Every row comes from one small tree of marks. Brackets hold a mark, then the marks that hang from it, in the order of their numbers. Every link used is in the known rows. Which tree was each row made from?
Known rows:
(Z349 Z283 (Z653 (Z525 Z321 Z719))): 0.87; 0.92; -1.27; 1.06; -1.43; 1.45; 0.76; 0.45; 1.99; 2.17; 4.05; -0.02; -0.76; -3.73; 0.87; -0.63; 1.40; 0.62; 2.85; -1.12
(Z659 (Z525 Z719)): -1.51; 0.45; 1.33; -2.05; 0.89; 2.11; -0.29; -1.81; -1.02; 2.44; 1.84; -3.00; 0.95; 0.97; 0.44; 0.47; 0.80; -0.50; 1.86; -1.41
(Z719 (Z349 Z283 (Z653 Z525))): 1.16; 0.29; -1.55; 0.55; -1.59; 0.05; 0.77; -0.52; 1.57; 0.81; 2.20; -1.85; 0.01; -1.95; 0.30; -0.75; 2.24; -0.15; -1.52; -0.15
(Z14 Z653): 0.42; 0.81; 0.36; 1.46; -0.36; 0.69; -0.02; 1.04; 1.98; 0.38; 0.13; 0.00; 0.96; 0.82; 0.27; -0.05; -0.60; 0.02; -0.73; 0.26
(Z92 (Z653 Z525) Z719): -0.48; -1.60; 2.75; -0.39; 3.42; -0.18; -0.08; -0.50; -0.03; 1.66; -0.21; 0.24; -0.34; 1.28; 0.11; 1.65; -0.87; -0.09; 0.85; -1.33
(Z321 (Z525 Z659 (Z719 Z349)) Z605 Z843): 1.12; 2.41; -2.37; 0.16; -0.75; 1.55; -3.15; -5.61; 5.52; 6.21; -0.51; 0.14; -2.85; 0.01; 0.52; -0.96; -3.81; 1.24; -0.83; -1.40
(Z92 (Z653 (Z525 Z321 Z659)) (Z719 (Z349 Z283))): 1.08; 0.78; -0.10; -0.25; -1.29; -1.44; -0.79; -0.18; 6.49; 0.89; 3.96; 1.31; -1.82; -4.18; 0.26; -0.19; 0.20; 0.99; 1.91; -3.05
(Z653 (Z525 (Z321 Z605) Z659)): -0.96; 0.93; -0.88; 2.18; -0.12; -0.33; 0.13; 2.16; 4.13; 0.92; 1.09; 2.73; -0.95; -3.72; 0.72; -0.52; -2.92; 0.65; 3.80; -0.49
(Z349 Z283 (Z653 (Z525 (Z321 Z843))) Z719): -1.40; 0.24; -1.98; 1.66; 2.27; 0.10; 0.14; 1.57; 2.09; 2.52; 4.30; -0.09; -3.96; -4.45; 1.58; -1.62; 0.45; -0.88; 3.12; 0.60
(Z525 Z659 Z719): 0.44; 1.25; 2.07; -0.22; -1.67; 0.44; -0.84; -2.01; 4.80; 1.71; 2.28; -0.79; 0.23; -3.15; 0.70; -0.06; 0.14; 0.64; 3.49; -1.77
(Z14 (Z653 (Z525 Z659 (Z719 Z349)))): 0.55; 2.48; 1.52; 0.81; -1.59; 0.60; -0.80; -1.64; 6.13; 2.01; 2.09; -2.14; 2.57; -3.19; 1.49; 0.12; 0.22; 1.35; 4.29; -2.69
(Z14 (Z653 (Z525 (Z321 Z605) (Z719 (Z349 Z283))))): 1.18; 2.55; -0.66; 2.60; -3.02; 1.55; -0.01; 0.19; 4.71; 5.41; 0.40; 0.61; 2.02; 0.39; 0.55; -2.06; -1.40; 1.11; 3.31; -3.14
(Z719 (Z349 (Z653 (Z525 Z659)))): 1.42; 0.99; -1.32; 0.33; -1.23; -0.12; -0.31; -1.44; 4.36; -1.73; 3.30; -1.44; -0.55; -4.84; 0.91; 0.40; 1.22; 0.88; -0.19; 0.09
(Z525 (Z321 Z605) Z719): 1.13; 1.31; -0.75; 1.18; -1.69; 1.67; -0.77; -1.16; 2.07; 3.19; -0.24; 2.14; -0.38; 0.82; -0.08; -1.04; -2.17; 1.33; 2.74; -1.83
(Z321 Z525): -0.55; 0.58; -2.84; -0.51; 0.43; 0.59; -0.15; -0.47; -2.71; 1.62; -0.35; 1.04; -1.21; 0.24; 0.12; 0.41; -1.31; 0.08; -2.25; -0.08
(Z321 (Z525 Z719) Z605 Z843): -0.20; 0.96; -1.51; 0.72; 1.80; 2.40; -2.08; -3.84; 0.63; 7.45; -2.36; 0.77; -2.66; 3.20; 0.29; -0.63; -4.48; 0.24; -1.02; -0.41
(Z653 (Z525 Z321 Z659)): -1.02; 1.14; -1.18; 0.88; 0.22; -0.82; 0.14; 2.28; 3.24; -1.42; 3.16; 1.77; -0.80; -6.16; 1.19; 0.32; -0.89; 0.97; 4.43; -0.76
(Z719 (Z349 (Z653 (Z525 Z321)))): 1.96; 1.23; -4.52; 0.56; -0.99; 0.59; -0.16; -0.64; 1.06; -2.49; 2.91; 0.40; -0.71; -3.09; 0.63; 0.31; 0.82; 1.76; -0.31; -0.14
(Z321 (Z525 Z659 Z719) Z605 Z843): -0.09; 1.63; -0.79; 0.74; 0.84; 1.78; -2.40; -3.68; 4.51; 6.72; -0.54; 0.93; -3.43; -0.06; 0.66; -0.66; -4.53; 0.42; 0.26; -0.45
(Z92 Z653): 0.01; -0.61; -0.19; -0.79; 0.74; -0.18; -1.07; -0.49; 0.25; 1.15; 0.23; 0.71; -0.32; 0.13; 0.02; 0.39; -1.96; -0.61; -1.78; 0.19
(Z92 (Z653 (Z525 Z321)) (Z719 (Z349 Z283))): 1.32; 0.12; -0.68; -0.39; -0.23; -0.72; -0.42; -0.36; 2.53; 1.47; 2.04; 1.13; -0.98; -0.93; -0.16; -0.16; 0.23; 0.82; 0.85; -2.95

Write each row's tree:
0.63; 2.56; -1.22; -0.18; -1.99; 0.05; -1.07; -1.72; 4.75; 0.15; 3.39; -0.08; 0.62; -5.76; 1.31; -0.04; 0.37; 2.30; 6.04; -3.31
(Z653 (Z525 Z321 Z659 (Z719 Z349)))
2.83; 0.70; -2.30; 0.13; -3.61; 0.32; -0.03; -1.70; 2.99; 0.16; 2.48; -1.38; -0.86; -1.11; -0.44; -1.25; 2.21; 0.09; -3.76; 0.16
(Z719 (Z349 Z283 Z653))
3.29; 1.27; -0.93; -0.28; -4.18; 1.39; -0.54; -3.78; 3.55; 2.53; 2.89; -2.37; -0.01; -0.91; -0.12; -1.37; 2.68; 0.55; -1.40; -1.46
(Z525 (Z719 (Z349 Z283 Z653)))
0.48; 0.05; 1.18; 0.78; -0.64; 1.36; 0.97; -0.54; 1.49; 3.65; 2.64; -1.95; 0.33; -1.98; 0.72; -0.44; 1.81; -0.42; 1.78; -0.67
(Z349 Z283 (Z653 (Z525 Z719)))
1.28; 0.87; -0.52; -0.66; 0.18; -0.95; -1.43; -1.46; 5.48; -0.99; 3.36; 1.57; -1.48; -3.75; 0.38; 0.98; -0.63; 1.84; 2.08; -2.69
(Z92 (Z653 (Z525 Z321 Z659)) (Z719 Z349))
3.93; 2.88; -3.26; -0.05; -4.48; 1.27; -1.87; -3.67; 7.04; -1.49; 5.41; 0.05; -1.57; -5.53; 0.51; -0.33; 1.37; 2.63; 0.82; -1.58
(Z525 Z321 Z659 (Z719 (Z349 Z653)))
-0.73; 1.51; 0.35; 2.01; 1.53; 1.03; -1.81; -1.11; 6.41; 4.25; 0.92; 1.38; -2.30; -3.05; 1.37; -0.67; -4.01; 1.09; 5.70; -1.05
(Z653 (Z525 (Z321 Z605 Z843) Z659 Z719))
1.61; 1.82; -3.64; 1.24; -1.04; -0.31; -1.33; -0.59; 7.95; -0.12; 5.19; -0.19; -3.86; -6.81; 1.25; -0.95; -0.06; 0.86; -0.03; 0.65
(Z719 (Z349 Z283 (Z653 (Z525 (Z321 Z843) Z659))))
0.50; 2.07; -2.03; -1.27; -1.68; 2.45; -1.28; -2.82; 1.28; 2.69; 1.23; -0.61; 0.43; 1.86; 0.00; -0.82; -1.11; 1.05; 1.35; -2.58
(Z659 (Z525 (Z321 Z605) (Z719 Z349)))
-0.39; 0.95; -2.02; 1.00; -0.91; 0.48; -0.53; -0.41; 2.20; 3.41; -0.44; 2.44; -2.24; -0.89; 0.00; -0.53; -3.43; -0.09; -1.70; 0.04
(Z321 (Z525 Z659) Z605)
1.70; 0.96; -4.11; 2.40; -0.32; 0.90; -0.93; -0.71; 4.73; 2.80; 1.09; 0.80; -3.37; -1.05; 0.41; -1.82; -1.98; 0.55; -1.71; 0.97
(Z719 (Z349 Z283 (Z653 (Z525 (Z321 Z605 Z843)))))
2.24; -0.35; 0.98; -1.18; -1.43; -0.63; -0.92; -2.53; 3.31; 2.43; 0.90; -0.40; -0.86; 1.80; -0.97; -0.50; 0.87; 0.06; -2.51; -2.30
(Z92 Z653 (Z719 (Z349 Z283)))
2.12; 2.71; -1.90; 0.95; -1.99; 1.01; -3.29; -4.22; 8.69; 3.10; 1.24; 1.02; -2.57; -1.87; 0.51; -1.55; -2.96; 2.16; 2.58; -1.68
(Z525 (Z321 Z605 Z843) Z659 (Z719 Z349))
-1.22; 0.86; -1.15; 1.65; -1.03; -0.81; 1.18; 2.81; 4.46; 0.84; 6.74; 0.74; -2.73; -8.24; 1.54; -1.52; 1.89; -0.67; 4.79; -0.75
(Z349 Z283 (Z653 (Z525 Z321 Z659)) Z719)
-0.08; 2.55; 0.55; 1.84; -0.84; 0.95; -0.34; 1.31; 5.87; 1.18; 3.59; 0.60; 0.98; -5.17; 1.70; 0.27; -0.99; 1.51; 6.06; -2.06
(Z14 (Z653 (Z525 Z321 Z659 Z719)))
-0.66; 0.87; -0.34; 1.88; 2.61; 1.61; -1.45; -1.14; 2.55; 4.83; -0.94; 1.13; -1.51; 0.46; 1.01; -0.68; -4.03; 1.06; 4.65; -0.92
(Z653 (Z525 (Z321 Z605 Z843) Z719))
0.38; 2.45; -1.01; 0.37; -1.16; -0.18; -1.89; -1.89; 7.60; 3.12; 3.72; -0.73; -1.72; -5.81; 1.54; -1.31; -0.53; 1.35; 5.28; -2.39
(Z653 (Z525 (Z321 Z843) Z659 (Z719 (Z349 Z283))))
4.11; 0.19; -0.68; -0.15; -1.32; 1.04; -0.52; -4.00; 3.01; -1.60; 1.60; -1.15; -1.40; 1.56; -0.92; 0.60; 2.98; 1.60; -3.19; -0.68
(Z92 (Z719 (Z349 Z653)))
-1.04; 1.20; -0.95; -0.30; 2.22; 2.85; -2.03; -2.14; 2.22; 4.44; 0.69; -0.41; -2.52; 2.18; 0.59; -0.54; -3.54; 0.15; 1.64; -0.38
(Z659 (Z525 (Z321 Z605 Z843) Z719))
0.96; 3.30; -0.43; 1.42; -3.73; 0.31; -0.39; 0.39; 7.81; 2.37; 4.36; -0.30; 1.44; -5.48; 1.35; -1.25; 0.44; 1.50; 5.05; -3.36
(Z14 (Z653 (Z525 Z321 Z659 (Z719 (Z349 Z283)))))
